Each row comes from the steps of one path. Every step used is in the known rows, and no mark comes twice. Write the path behind each row, first mark first.
In the rows, zero is written as 128.
Known rows:
zager > pofud > timumeb > zediv: [130 171 147 127 124 150 114 197 201 139 132 109 111 161 136  90 169 148
  68 137 149]
pofud > timumeb > peka > zager > zediv: [ 88 177 135 146 139 152  99 105 204  82  95  97 120 147 125 133 156 158
  75 145 157]
timumeb > peka > zager: [ 76 170  93 149 130 137 114  58 192 111  91  93 132 135 157 145 124 178
  93 161 168]
luped > zager: [ 95 129  99 145  94 138 140 129 170 117 117  86 117  92 157 137 142 162
 126 145 161]
pofud > timumeb > zediv > zager > tusegu: [127 143 156 160 117 154  83 195 191 131 108  79 103 152 116 134 182 138
  74 131 153]
zediv > zager > tusegu: [120 121 129 116 122 150 108 131 161 188 122  74 116 133 129 131 175 146
  93 135 157]
tusegu > zager: [ 99 112 121 152 141 130 167 166 151 120  97  90 108 158 144 158 164 154
 108 154 146]
pofud > timumeb > zediv > zager: [124 136 160 165 125 155  75 200 191  96  93  96 109 152 124 123 177 141
  84 130 154]
timumeb > zediv > zager: [130 125 122 193 112 141  82 171 166 129 104 102 119 134 157 131 168 147
  84 128 161]
luped > zager > peka > timumeb: [ 73 147  92  90 101 143 144 147 163 145 117 116 138  85 147 193 136 180
  89 148 162]
tusegu > zager > pofud: [112 125 115 117 146 122 176 160 157 152 116 101 113 158 151 122 170 153
  90 140 144]
peka > zager > pofud: [ 83 177 111  96 137 154 168 100 193 176 114 106 137 139 149  87 136 168
  92 135 159]
peka > zager > zediv > timumeb: [ 85 173 119 139 138 156 162 109 187 135 100 112 140 136 116 112 155 152
  87 122 159]
zediv > timumeb: [111 145 145 116 132 148 134 175 193 114  97 103 124 159  99 121 153 150
 114 149 161]
peka > timumeb > zediv > zager > pofud: [107 146 116 136 126 151 109 150 155 146  97 108 140 151 140 155 143 157
  81 132 158]
peka > timumeb > zediv: [ 89 159 117 170 116 159 124 168 159 121  98 104 134 159 136 193 127 166
  95 163 158]
tusegu > zager > pofud > timumeb: [114 130 139 106 152 129 165 179 172 133 107  97 106 168 131 115 178 147
  87 135 139]
pofud > timumeb > luped: [113 155 130 183 133 170  91 170 202  74 117 100 104 167 117 138 154 156
  90 166 148]
luped > zager > peka: [ 91 143  95 107  94 136 137 158 172 146 131 118 125  77 160 164 151 174
  87 144 161]
peka > zager: [ 69 164 116 131 133 162 160 106 186 144  95  97 135 138 142 124 131 172
 110 149 161]
zager > pofud: [120 160 127 101 127 149 141 153 178 168 142 114 122 149 149  91 154 159
  88 150 152]

Which path is each row?
[113 122 122 161 145 126 168 169 152 112 103 106 115 156 118 145 189 135
  85 128 143] : tusegu > zager > zediv > timumeb
[ 78 132 113  98 149 134 171 184 142 147  98 119 129 151 135 215 157 172
  71 156 148] : tusegu > zager > peka > timumeb
[ 86 135 105 132 137 128 160 199 145 144  98 120 127 150 143 220 161 169
  59 151 148] : tusegu > zager > peka > timumeb > zediv
[ 82 154  63 170 103 158 136 100 161 133 124  81 127 129 129 204 119 168
  98 164 157] : peka > timumeb > luped > zager > tusegu
[123 154 138 155 126 151 131 165 172 116 124 120 125 146 110 123 178 138
  82 134 152] : zager > zediv > timumeb
[117 151 112 131  95 132 127 160 193 126 128  94 112 103 153  99 159 151
  91 120 156] : luped > zager > pofud > timumeb > zediv
[127 136 119 163 112 137  78 193 169 151 116 124 124 122 159 152 175 157
  53 128 161] : timumeb > zediv > zager > peka
[120 124  98 198 144 126 156 156 156  98 112 109 112 157 121 152 186 135
  76 129 143] : tusegu > zager > zediv > timumeb > luped
[111 142  89 161  97 123 121 104 176  94 118 101 124  88 140 133 163 147
  94 121 163] : luped > zager > zediv > timumeb > peka
[105 154 106 159 115 156  96 168 203  85 126 111 108 121 127 155 156 163
  75 150 152] : pofud > timumeb > luped > zager > peka
[ 98 137 120 159 124 155 104 153 151 126  83 102 138 149 136 180 140 159
  95 141 160] : peka > timumeb > zediv > zager
[111 137 102 154  98 135 141 134 171 110 122 103 124  91 131 124 167 141
 103 117 159] : luped > zager > zediv > timumeb
[ 92 187 127 116 135 155 146 135 209 152 106 104 128 148 138  87 148 160
  76 124 156] : peka > zager > pofud > timumeb > zediv
[131 127 154  78 146 152  95 151 181 147 108 104 122 144 129  72 180 144
  86 116 154] : zediv > zager > pofud > timumeb
[ 84 179 131 123 132 150 108 105 212 117  98  73 114 153 115 144 148 162
  82 156 160] : pofud > timumeb > peka > zager > tusegu
[141 136 118 165 115 135  89 166 172 153 120 109 121 136 163  99 173 145
  69 117 159] : timumeb > zediv > zager > pofud
[117 143  53 237  95 147 110 104 169  93 150 108 113 102 161 148 152 155
  84 143 151] : timumeb > luped > zager > zediv
[ 99 144 114 153 115 153 111 149 152 160  99  86 133 150 127 189 146 154
  82 142 160] : peka > timumeb > zediv > zager > tusegu
[108 120 116 179 139 130 166 160 138 120 116 104 112 149 146 159 185 142
  84 138 141] : tusegu > zager > zediv
[ 88 181  88 121 134 131 120  54 197 137 106 102 134 136 163 115 129 177
  78 149 166] : timumeb > peka > zager > pofud
[ 80 147  69 177 113 158 128 104 160  98 109  99 132 129 138 193 113 173
 108 163 157] : peka > timumeb > luped > zager
